Each row comes from the steps of one walk. Every step used is in the known rows, and no mark comes twice. Write the walk behind each row, first mark first.
In the rows, zero is written as 128.
Known rows:
pusesin, govab, pinan: [138 143 167 140 151  97 133  95 125 124 138 169 150  53  94 119  84 132
 152 138 132  73 162  84 111 140 171 114 102 111 147 160 104 139 149]
fogol, govab, pinan: [109 196 128 152 132  92 104 112 121 111 107 134 145  84 102 135 129 139
 161 128 150  69 135 124  86 125 144 130 131 109 149 168 123 133 154]
govab, pusesin, pinan, pipu, fogol: [ 97 116 166 166 135 128 172 130  89 121 153 135 158 101  63 144 106  86
 177 120 160  85 180 144 112 126 185  92 152 107 109 172  84 117  93]
retinem, natudiv, govab, fogol: [111 164 119 121 121  78 129  80 122 176 147 187 104  97  90 172 104 120
 152 129 159  97  88  68 113 163 167 127 111 147 153 135 116  65 142]
fogol, govab: [112 196 101 122 131 107 119 121 106 128 115 131 128  96 122 126 108 137
 149 131 157  86 173 133 108 132 141 135 131  99 122 154 117 139 159]
pusesin, govab, pinan, pipu: [ 97 130 143 134 134 122 137 108 125 124 144 154 147  36  97 119  78 102
 159 121 126  85 151 102 100 119 174 137 139 121 137 162  85 139 153]
sovabo, govab: [ 80 165 115 122 127  83 153 122 126 141 148 176 113  91 115 131  71 126
 154 135 142  95 165  79 115 162 149 129 143 100 128 177 126 124 128]
sovabo, natudiv, retinem, govab, fogol: [113 165 113 100 110  64 111  69 172 170 198 159 105  80 124 178 101 138
 117  97 169 138 118  65  78 183 171  95  65 118 131 130  90 107 103]
pinan, pusesin, govab, sovabo, natudiv, retinem: [152 101 123  81 111 100 124 104 115 221 161 179  82  87 116 147  50 157
 156 152 171  80 214  74 130 124 186  87  67 102 119 127  87 160 129]
govab, pinan: [112 165 157 164 138  82 125 114 117 112 128 158 143  90  91 125  99 107
 165 137 153  75 137  92  93 147 151 135 132 126 164 168 111 115 125]
retinem, natudiv, govab, pusesin, pinan, pipu: [108 126 134 142  96  86 176 117 110 148 113 190 116  89  60 171  93 102
 179 142 191  68 123 108 112 148 164 104 146 151 127 153 103  72 159]
retinem, govab, pusesin, pinan: [146 154 160 149 143  83 176 102 129 115 133 175 152  71  77 157  90 119
 160 161 177  94 174 112 111 178 166  69 106 117 142 158  83 104 126]
sovabo, govab, natudiv: [ 77 151 111 108 120  85 115 112 128 143 148 162 106 103 117 132  88 118
 153 121 129 109 142  74 105 151 138 124 105 124 153 178 129 114 140]
govab, pusesin: [135 166 146 161 122  86 158 126 104 114 112 164 134 108  97 117  91 122
 172 148 155  76 169  85 112 174 153 105 142  98 159 160  97 112 138]
pusesin, pinan: [133 151 165 138 153  99 151 107  95 129 165 168 129 108  86 134  86 106
 153 128 186  84 194 133 118 132 155 108 122 126 114 148  99 106 117]
pusesin, govab, fogol: [140 140 142 112 157 117 137  70 117 137 178 164 131  71 112 120  87 132
 144 112 126 128 168  81 117 135 179 116  96 100 136 139  82 114 128]
retinem, natudiv: [112 157 122 127 130  83 115 116 103 159 130 171 121 101 101 150  76 114
 138 131 160  73 139  91 107 143 134 132 125 144 161 148 128  95 131]
sovabo, natudiv: [ 97 142 145 108 129  83 124 113 117 144 156 175 112 103 125 127  94 132
 128 135 171  64 157 108 109 165 135 107 119 102 126 146 116 116 111]
pinan, pipu: [ 85 149 113 126 117 122 139 130 109 136 134 137 134  88 109 126  79  81
 152 124 151 102 165 120 104 129 153 160 172 121 132 158  97 119 134]
fogol, govab, pipu: [110 182  99 141 112 115 113 109 143 148 104 135 152 116 111 129 131 117
 145 137 138 115 156 153  88 132 149 111 145  83 138 160 113 136 162]
pusesin, govab, retinem: [130 118 123 101 146 108 115 100 113 148 138 176  95  79 117  84  80 119
 146 124 130  87 186  95 145 140 183 104  95 114 129 150  85 144 162]
govab, retinem, natudiv: [106 142  99 114 129  72  93 117 106 164 125 172  84 111 114 124 100  99
 147 122 156  79 127  96 116 141 155 121 108 165 173 152 107 100 147]
govab, pipu, pinan: [ 99 153 153 128 117 114 131  95 137 148  98 153 192 124  82 118 124 103
 143 149 137 117 165 155 101 126 175  91 169 105 135 174 113 128 127]
natudiv, retinem: [136 181 123 142 106  86 130 122 120 166 138 142 105 119 106 133  73 114
 140 119 171  98 175  88 100 153 165 128 112 125 119 141 121 122 133]
retinem, govab, sovabo: [ 97 149  94 105 161 110 145 104 141 167 129 178 120  60 105 171  94 120
 174 159 144 115 158  82 112 162 166 115  97 120 171 155 113 142 122]
fogol, govab, pinan, pusesin: [133 186 112 153 110  95 102 122 101 121 107 130 159  74  91 126 102 124
 168 154 148  49 166 122 110 106 151 136 147 112 151 163  83 145 159]
sovabo, natudiv, retinem, govab, pipu, pinan: [ 97 154 137 105  87  79 115  72 196 196 120 158 166  96 100 166 118 137
 102 144 150 126 135 140  72 174 181  49 116 118 115 167 111 142 112]
pusesin, govab: [145 139 145 114 154 123 142 103 113 150 143 169 132  69 109 114  67 130
 139 140 136  86 195  94 136 145 164 113 109 101 116 143 107 138 148]
natudiv, retinem, govab, pusesin, pinan: [158 169 152 156 118  70 166 100 141 146 140 157 129  85  71 175  82 130
 155 141 189 111 182  90  89 179 184  59  87 126 121 149  86 110 126]
pipu, fogol, govab: [ 97 179 105 135 147 129 105 121  99 150 120 114 147  97  98 138 123 140
 137 120 139  77 175 144 117 126 153 116 120  92 106 163 131 156 124]
natudiv, retinem, govab: [126 192 105 132 116  87 135 107 151 175 134 147 116  76 102 166  66 119
 129 131 159 119 171  78  95 177 166 113  98 133 135 143 108 129 135]
natudiv, govab: [116 165 127 131 115  96 151 121 122 160 114 184 117  91  87 137  84 120
 156 155 160  65 149  92 138 172 160 125 139 117 114 153 124 101 161]
pipu, pinan: [106 163 152 117 137 108 132 105 112 134 111 149 165 100  85 119 102 131
 146 144 148  84 179 138 124 127 167 112 164 122 112 174 118 131 122]
pinan, pusesin, govab, retinem, natudiv: [147 104 101  87 120  94  93 105  91 185 121 180 102  68 106 110  47 110
 140 137 136  62 188  86 158 115 171 118 100 155 153 134  66 134 173]
pipu, govab: [101 167 125 118 148 127 115 115 128 141 142 136 138  89  86 119  80 132
 145 166 145  83 191 100 100 137 162 130 127 106 130 173 110 108 134]
govab, natudiv: [117 150 123 118 123 103 101 108 110 139 139 144 120 112 110 125 106 105
 149 127 137  95 160 101 110 140 140 128  93 137 172 157 111 111 147]
pipu, pinan, govab: [116 168 138 100 136 115 119  99 126 129 130 138 147  81  93 100  93 146
 142 147 144  94 178 142 139 129 170  92 154 139  87 202 112 128 132]

Which walk is each row?
[120 172 121 157 128 116  90 126  93 137 114 104 177  77  77 140 114 123
 157 139 131  41 169 137 126 102 164 121 138 107 137 175  98 164 121]
pipu, fogol, govab, pinan, pusesin
[ 51 134 125 152 108 106 120 120 125 179 118 153 143  66  60 180 111  90
 160 122 143  53  76 102 103 145 172 136 142 168 136 176 132 106 126]
retinem, natudiv, govab, pinan, pipu, fogol
[ 83 118 129  98 139 144  91 102 124 134 182 116 129  94  80 135 104  96
 159 133 149 112 184 147  85  87 169 123 106 144 125 173  85  91 143]
pusesin, pinan, pipu, govab, natudiv
[ 93 128 114  94 105  62 108 110 139 166 132 197  55  99 119 108 121 121
 145 132 180  47 125  96 143 184 163  91 100 118 117 163 106 114 160]
sovabo, natudiv, govab, retinem
[105 147 103 113 114  87 124 120 127 162 114 184  82  96 102 113 102 110
 168 139 163  69 141  93 150 170 179 113 119 125 124 159 103 115 172]
natudiv, govab, retinem
[103 145 108 116 135 107 157 119 128 180 113 197  92  93  88 158 100 127
 196 165 172  80 148  80 138 156 174 119 117 115 140 159 131 121 147]
natudiv, govab, sovabo
[130 125 124  96 143  88  96  99 118 149 178 172  64  95 107 120  97 123
 142 116 179  81 144 125 135 124 173  76  83 191 117 173  90  85 146]
pusesin, pinan, govab, retinem, natudiv
[ 79 148 122 148 119 137 139 130 133 121 117 122 147  80  80 115  85 110
 173 166 140  92 179 103  89 142 177 127 163  95 145 184  79 104 144]
pinan, pipu, govab, pusesin
[121 164 143 152 138 111 135 119 128 119 119 137 143  98  82 113  89 142
 167 180 145  80 189  83  99 160 168 104 124  82 152 175 100 100 134]
pipu, govab, pusesin
[131 166 155 168 151 117 142 114  93 118 130 125 155 113  72 148 135 142
 168 126 166  69 188 161 116 128 172  62 110  82 101 172 106 135 119]
pipu, fogol, govab, pusesin, pinan
[111 173 113 122 147  96 135  80 141 135 163 155 140  56 107 158 103 110
 143 121 134 152 132  76 101 168 164 119 103 117 161 138  81 103 115]
retinem, govab, fogol
[105 179  79 113 127  97  85 123 114 133 109 139  92  97 126  97 129 130
 158 121 156  79 162 138 124 124 160 121 121 107 136 167 100 142 175]
fogol, govab, retinem
[ 91 116 129  96 145  89 127 114 119 167 157 191  86 110 126 148 108 136
 171 139 172  78 152  91 109 151 150 103  99 101 153 152 127 131 106]
govab, sovabo, natudiv
[133 148 176 154 154 108 149 107 119 112 154 152 148 104  60 128  95 145
 171 173 171  81 203 110  96 143 179  80 111  97 129 175  88  88 128]
pipu, govab, pusesin, pinan
[ 81 143 118 142  95  84 125 114 128 158 106 176 123  62  74 167  98  88
 164 133 156  59  71  88  93 146 158 152 154 174 154 168 120  91 161]
retinem, natudiv, govab, pinan, pipu
[ 66 148 104 112 134 144 121 122 128 142 142 118 141  73  90 121  74 101
 155 145 139 102 181 120  95 120 171 156 161 113 127 171  96 115 140]
pinan, pipu, govab
[122 124 160 145 146 146 135 102 138 155 195 142 158 108  86 135 117 106
 133 128 141 111 177 167 128 133 176  45 108 125  85 181 105 110  94]
pusesin, pinan, govab, pipu, fogol
[ 77 124 111  88 151  87 132  94 151 177 148 190 100  66 125 172 103 138
 158 150 161  98 144  85 108 177 154  94  78 110 158 152 114 139 106]
retinem, govab, sovabo, natudiv
[ 84 131 161  98  90  93 128  87 166 176  97 198 160 113  86 133 143 129
 136 168 156  79 128 154 121 164 170  63 157 105  98 173 125 118 136]
sovabo, natudiv, govab, pipu, pinan
[143 167 141 145 123 103 147 127 124 108 133 147 117  84 105 100  86 147
 168 154 145  82 166  88 122 172 159  86 131 116 134 184  97 109 145]
pinan, govab, pusesin
[131 203  87 114  98  96  71 109 127 164 126 104  93 128 116 140 117 144
 139 107 157 104 159 114  83 120 153 118  74 133 142 151 126 135 180]
fogol, govab, natudiv, retinem
[125 191 125 150 116  68 124  95 162 151 135 145 137  58  90 166  87 118
 144 127 152 103 130  68  72 176 176 112  92 141 157 159 109 129 128]
natudiv, retinem, govab, pinan
[115 167 111 120  91 125 101 106 127 161  70 118 207 103  84 121 114 121
 149 166 126  93 194 190 118  83 172 100 189  97 123 170  83 160 157]
fogol, govab, pipu, pinan, pusesin
[133 156 150 159 118  85 125 124  94 127 123 152 159  77  74 126  74  93
 168 154 144  51 168  95 116 126 158 140 150 129 167 164  80 123 133]
govab, pinan, pusesin
[146 145 175 166 141  84 173 115  94 103 139 177 137 114  81 127  98 116
 177 145 185  79 184 113 115 151 164  78 120 103 133 158  90  93 127]
govab, pusesin, pinan
[116 152 124 128 114 118 123 111 156 144 150 146 138  97 122 109  96 112
 142 146 127 121 157 124 114 151 161  93 133 117 124 177 101 112 137]
pinan, govab, pipu
[117 145 153 132  96  66 157 116 129 141 109 203 104  94  95 129 110 148
 159 164 182  42 129  82 129 208 151  77 122  90 123 157 118 100 147]
sovabo, natudiv, govab, pusesin
[144 154 169 154 118  84 187 113 110 126 112 194 125  99  59 145 107 124
 183 164 198  64 161 104 139 170 177  75 124 110 113 156  98  88 154]
natudiv, govab, pusesin, pinan
[117 155 133 116 100  69 113 111 128 174 165 157  88 124 122 141  88 137
 122 115 194  82 158  92  87 172 156 102  95 116 110 137 124 117 114]
sovabo, natudiv, retinem
[ 65 101 103  93 138 118  80 102 123 161 171 152  94  95  80 132  98  86
 152 132 165  95 157 141  91  92 184 122 114 168 126 177  81  81 148]
pusesin, pinan, pipu, govab, retinem, natudiv
[100 179 121 122 119 122 111  94 145 146  78 129 191 111  95 128 144 131
 145 148 133 108 160 192 100 104 169  91 173  92 115 177 119 148 152]
fogol, govab, pipu, pinan
[109 135 124  64 117  97 100  94 155 185 159 156  78 102 110 138 110 181
 153 141 180 100 161 117 112 131 191  58  91 140  84 185 124 141 103]
pipu, pinan, govab, sovabo, natudiv, retinem
[ 97 166 137 156 117  68 173 129 122 116 113 180 119  96 107 129  78 133
 178 143 146  91 155  60 109 184 153 107 147  84 148 185 116 115 130]
sovabo, govab, pusesin
